Each row comes from the steps of one walk. Every step used is in the known rows, and no mark comes twice. Write the walk behind each row, first mark first.
Known rows:
tupef -> lifo -> guvele -> ruken -> fezugiv: [  1   8  12  -2  -5   7   8  -9   3   6  28   6   8   3  -8  -1 -17  20
  -5   1 -19 -23  -9   8   7  13  -2   2   5   8]
zubezu -> fezugiv: [  2  -2  -8  -5 -16  13   9 -15   8  10  22  -8 -15  -1   8  -5 -10  18
  -9   2   7  -9   2  -3  -8   4  -3   8   6   0]
ruken -> pinidek -> guvele: [ -8  -5 -10  -4 -10   5  -4  -7  -3   4  24   4  -5  15  10 -17  -6  18
 -13  -7  12 -13   1 -15   7  21   6  17   3 -12]
ruken -> fezugiv: [  1   4  -9  -2  -1  14  -4 -14   0  -5  20  -6  -2   4   3  -5  -3   6
 -12   0   0  -3  -6   4  -5  13  -4  12   4   3]
lifo -> guvele -> pinidek -> fezugiv -> ruken: [  3   6  -8   0 -11  -7  13 -13  28   9   6   5  -1  15  -4 -14 -25  16
  -4  -5 -20   4  -2  -4   5  24  17   1  -6  -5]
pinidek -> fezugiv -> ruken -> lifo -> guvele: [ -8  -5   5  -5  -4  -5  15 -15  17   2   5 -12   3  17   5 -22 -18  31
   4 -11 -15  -5   3  -2   9  30   3  -4  -7 -14]
pinidek -> fezugiv -> lifo: [  7  -6   4   6 -10 -12  15 -20  16  10  22  -2  -8   2  20 -18 -21   6
   0  -6  -8  -2   2  -6   1  26  -9   5 -11  -9]
pinidek -> fezugiv -> lifo -> tupef -> kazi: [  1   0   9  29 -15  -9  13 -14  23  10  26  -6  -8  12  12 -22 -21   6
   4  -5 -17   3   5   1  -3  19 -21   3 -21 -12]
fezugiv -> zubezu -> ruken: [ -7  13 -13 -14 -12  -4   0  -6   8   3  21 -11  -1  19  18  -6 -11  19
  -7 -16  12 -11  -7   8  -9   4 -14  16 -13   6]
fezugiv -> ruken -> pinidek -> guvele -> zubezu: [-14   2  -6 -19 -12  -4  -6  -8   2  -1   4   3 -15  25  13 -14 -17  14
 -19 -18   5 -12  -4 -11 -11  12   3  16  -2  -9]
fezugiv -> lifo -> guvele -> zubezu: [ -8  13  13  -3   0   0   4 -18  11  11  10  11 -12  -1   7  -1 -11   6
  -7  -4  -9 -11 -10  -4 -18  11  -8  -8 -19   4]
pinidek -> fezugiv: [  6  -3  -6   1 -11  -2   9 -14   9   4  14  -8  -5   0  18 -12 -14  13
  -8   0   1   0  -4  -1   6  21  -4  11   1  -4]
fezugiv -> pinidek -> guvele: [  0   3  -6 -12 -15  11   8  -4  -9  13  24   0  -8  17   5   1 -19   6
   1  -6   5  -6   4 -11  -8  22  12   4  -1  -9]
guvele -> zubezu -> ruken -> lifo -> tupef: [-14  13   9  -3   0   0 -15  -4  13   0   5 -13 -14  33   4  -4 -14  14
 -12 -23  -2 -13 -10   7 -13   5 -11   4 -23  15]
tupef -> lifo: [  4  -1  10   5 -11  10   4  -5   7  -3  24  -3   1   4  10  -4  -8   5
  -1   4   0  -8   4  10   4   5  -9   9   8   2]
fezugiv -> ruken -> lifo -> tupef: [ -9   4   7   7   5   4  -1  -3  18  -5   8 -15  -7  34  -8 -19  -8  11
  -2 -19 -19   2  11   5  -5  11   2 -10 -14  -9]
guvele -> ruken -> pinidek: [ -3  -2  -5  -5  -5  -3 -10  -9   0   1  14   7  -7  20  -2  -4  -7  21
 -26  -6  -7 -15  -1  -4   4   6  -4   8   1  -9]
fezugiv -> ruken -> lifo: [ -5  -1   3  -5   0   4  -7 -13   9 -12   1 -11  -1  26   0 -11  -9  16
  -4 -10 -11  -4   9   5  -4  14  -2  -2  -3 -11]
ruken -> fezugiv -> zubezu -> guvele -> pinidek: [ -4  12 -17  -7  -4  -6   1 -12   4  -5  25   9  -9   6   6  -6 -11   9
 -16 -12   5 -20  -4  -3  -1  -1  13  21   2  15]
ruken -> lifo -> tupef -> kazi: [-11   4   8  25  -4  11 -10  -7  12  -7  15 -10  -2  23  -3 -10  -1  13
  -3  -4 -11  -4   4  10   1   7 -16   2  -7  -6]
kazi -> tupef -> lifo -> guvele: [ -6   4  17   2   0  16   9   0  17   7  35   1   0   8  -3   1  -9  16
  -1   9 -12  -8  -8   4   6   8   2   4   3   6]
lifo -> guvele: [ -5   6  -1   0  -3  14   7 -11   8   7  15   1   0  -1  -1  -5   0  18
  -5   2  -3  -6  -5   0  -2  14   2  -4  -1  -2]
zubezu -> guvele -> ruken: [ 14   4   2 -16  -6  -4   0 -11  -6  -2  14   7 -13   8   3   4 -21  27
 -19  -9  -7 -18  -4  -2  -2  -3  -4   0  12   2]
pinidek -> guvele -> zubezu: [  2  13  -3 -12  -9   5  -3 -10  -2   5   7   7 -11   2  16   2 -18   8
 -15  -9   9 -11 -18  -4 -13  14  -5  13   3   4]
pinidek -> fezugiv -> zubezu -> guvele: [  0   0  -7 -12 -11 -17  23 -14   7   6  22  -8 -12  -2  32 -17 -18  22
  -4 -12  12 -19   2  -7   8   7   0  21   2   0]
guvele -> zubezu -> ruken -> fezugiv -> lifo: [ -6  10   1 -12  -7  -6 -11 -20   2  -1  20  -4 -11  18  14  -3 -23   5
 -11 -17  -2 -14 -14   3 -26  12 -20  13 -22  17]
pinidek -> guvele -> ruken: [ 11  11  -2  -9 -11  -2   0  -7  -5   8  16  11   0  10   3  -2 -27  21
 -16 -11  -6 -15 -15  -2  -1  18  -2   4   8  -5]
kazi -> tupef -> lifo -> guvele -> pinidek: [ -3   8  10  12  -1  13   2   1  25   6  35  13  -1  13 -12   3 -13   9
  -6  10 -20  -7 -13   1   9   8  13   6  -1  11]
lifo -> guvele -> zubezu -> ruken -> fezugiv: [-14  17  -5 -19  -6   9  -7 -15   1   2  14  -4  -6  11   4   2 -13  20
 -15 -10   2 -15 -23   4 -16  12 -10  12 -11  21]

Write each row's walk:
[-16   9  -6  -9  -7  -6  -7 -10   7  -2  16 -14   4  27  17  -8 -11  24
  -4 -19  10 -20  -2  10  -1  11 -14  15 -14   4]
fezugiv -> zubezu -> ruken -> lifo
[ -9   4  16 -17 -19   5  20 -13  18  10  15  -4 -13   6   7  -5 -24  20
   3  -2  -6 -17   2   2 -13  -1  -1   1   2  10]
tupef -> lifo -> guvele -> zubezu -> fezugiv -> ruken
[-10   5   6   3   0  10  11 -19   6   7  31   1  -1   0  -3 -14  -8  11
   1  -3 -15  -9  -1  -7 -10  23  -2  -5 -15  -2]
ruken -> fezugiv -> lifo -> guvele
[  6   7  -4 -17 -10 -27  21 -12   3  10  17   3 -12   3  26  -9 -30  30
 -11 -18   0 -26  -6  -6   7   6  -3  15   4   2]
pinidek -> fezugiv -> zubezu -> guvele -> ruken
[-26   4   6 -18 -10  14  13 -18   6  20  11  -5 -22  15   0   6 -14  22
  -2  -3   2 -23   2 -13 -14  11   9  -7 -10   4]
ruken -> lifo -> guvele -> zubezu -> fezugiv -> pinidek
[ -9 -15  -1  -1 -17 -20   3 -19   9   6  30 -11  -9  26  21 -28 -23  21
  -5 -14   1 -11   6 -15   5  27 -12  19 -25  -8]
zubezu -> ruken -> pinidek -> fezugiv -> lifo
[ -6   8   4  16 -14   3  -8 -11   9  -1  37 -11  -4  32  -2 -16 -21   9
   1 -12 -16  -5   0  10 -17  11 -28   9 -26   3]
zubezu -> ruken -> fezugiv -> lifo -> tupef -> kazi
[ -5  15  -7 -28 -21   1  -2  -4 -10  14  14  -3 -14  31  13   9 -33  13
  -9 -16  13 -13 -12  -7 -22  15   0  13 -12   9]
fezugiv -> pinidek -> guvele -> zubezu -> ruken
[ -1   5 -12 -10 -11   9 -10 -13  -2  -5  24 -15   0  18   4  -6 -12  16
 -13  -9   5  -7  -9   8  -9  14 -12  17  -5  11]
zubezu -> ruken -> fezugiv
[ -3   7  -5 -14  -6  -5  10  -8   1  -1  22  -1 -12   3  20  -7  -8  19
  -8 -12  14 -19   4  -2  -4  -4  -2  14   4   3]
fezugiv -> zubezu -> guvele
[-13 -10 -10 -13 -11 -21  17 -12   3   3  27  -6 -17   6  31 -26  -8  27
 -10 -14  17 -23  10 -17  16  10   4  28  -1  -6]
ruken -> pinidek -> fezugiv -> zubezu -> guvele
[-11  13  16 -13  -7   9  -2   0  15   7  28  -4  -8  20   6  10 -23  21
 -10  -4  -6 -18 -24   7  -8   2 -11  14 -10  24]
kazi -> tupef -> lifo -> guvele -> zubezu -> ruken
[ -4  12  15  -3   3  11   6  -3   8   5  40   5   3  14 -11   4 -19  20
 -11   1 -28 -21 -17   5   6  13   1   4   3   9]
kazi -> tupef -> lifo -> guvele -> ruken -> fezugiv
[ -2  11  -6   8  -5  10   0 -10  18   6  13  15  -3   5 -12   0  -5  11
 -11   3  -9  -4 -10  -2   2  13  15  -2  -4   5]
lifo -> guvele -> pinidek
[  0   9  -7 -13  -4   5   0  -8  -9   7  18   1  -8  24 -11  11 -19   7
 -14  -6 -14 -10   0  -3 -13  12   4  -1  -2  -2]
guvele -> ruken -> fezugiv -> pinidek
[ 11  -1  -2  15 -12 -16   8 -20  23   9  19  11  -8   7  10 -15 -26  -1
  -5  -5 -15   1   0 -10   2  24   4   5 -14  -3]
guvele -> pinidek -> fezugiv -> lifo
[-19   4  -7  -7  -7 -21  18 -11  13  18  19   5  -1  10  13 -20 -14  33
 -14 -13  -4 -25  -8 -13  17  21   4  12 -13  -9]
lifo -> guvele -> ruken -> pinidek -> fezugiv -> zubezu
[ 14  -2  -7  -9 -14 -18   9 -14  15  -4  10   1 -15  16   6 -14 -33  19
  -9 -12 -10  -3   7  -8   4  11  14  12   6   0]
zubezu -> guvele -> pinidek -> fezugiv -> ruken
[ -3  21 -13 -14  -7  -6   7  -7  -5  10  24  10   4  10  10  -7 -24  18
 -14 -19  -2 -24 -18   0  -3  17  -2  16   1   1]
pinidek -> guvele -> ruken -> fezugiv -> zubezu
[-12   0  18  -2   0   1   1   1  10   9  36   8  -2  23  -9  -3 -12  29
 -15   2 -21 -23  -7  -5  14   8   4   5  -1  -1]
kazi -> tupef -> lifo -> guvele -> ruken -> pinidek
[  3 -16   9  -8 -12 -30  11 -21  -1   6  28   7 -19  16  15 -21 -30  31
 -14 -17 -13 -27  10 -23  12  17  -3  10  -6 -11]
zubezu -> guvele -> ruken -> pinidek -> fezugiv -> lifo
[-14   7  -1 -25 -16  -1  -9  -8 -11   7  10  -7 -10  37  11   6 -33  18
  -6 -20  10 -21  -8  -8 -15  21   1  11 -16   5]
fezugiv -> pinidek -> guvele -> zubezu -> ruken -> lifo
[-24   0  10 -13 -15   1  -7  -7   7   4  21  -1  -6  20  12  -6 -11  25
  -8  -5   7 -25  -7   0   2   5  -8  17 -13  13]
tupef -> lifo -> guvele -> zubezu -> ruken -> pinidek
[ -5 -14  -9   2 -11  -6   3 -13   9   3  18  -7  -9  10  18 -21  -3  16
 -13  -2   6  -7   3 -12  14  23   0  20   0 -12]
ruken -> pinidek -> fezugiv
[-15   7   8  -6  -6   2   5 -10  22   6   3 -17 -26  28  -1 -11 -18  15
  -9 -22  -8 -11   4   0 -18  -1   1  -4 -13   5]
guvele -> zubezu -> fezugiv -> ruken -> lifo -> tupef
[-10   2 -11  -6  -9 -24  10 -10  10  12  16   3  -4  15  22 -16 -15  23
 -19 -15  -1 -21  -4  -8  14  15  -2  20  -9 -10]
guvele -> ruken -> pinidek -> fezugiv -> zubezu
[ -2  11   9  15 -10   2  -7  -3   1   1  18   6   0  29  -6  -7 -26  27
  -8 -14 -18 -19  -9   4   5  16 -11  -1  -5  -9]
pinidek -> guvele -> ruken -> lifo -> tupef -> kazi
[ 10   2 -13  10 -13  -6   4 -13  20   3  11   7  -4   5   7  -7 -19   5
 -13   0  -5   2  -8  -3  11  19   8  12   0   1]
guvele -> pinidek -> fezugiv
[-12  -9   4  10 -12 -18   8  -9  17  14  35 -14 -14  34  12 -36 -21  16
  -1 -22  -6  -8   9 -17   3  26  -6  10 -36  -7]
zubezu -> ruken -> pinidek -> fezugiv -> lifo -> tupef
[ 10   3  -6  -3  -6  -1  -4 -10   6  -5  16  12 -14   7  -1   1 -15  13
 -15  -3   0 -10   1  -6   0  -1  13   9  10   9]
zubezu -> guvele -> pinidek
[  6  10   3  -4  -9  -6   5 -17  -7  10  31  13  -1  12   1 -11 -34  13
 -10 -15 -16 -18 -10  -7  -9  28  -5   5  -6  -5]
pinidek -> guvele -> ruken -> fezugiv -> lifo
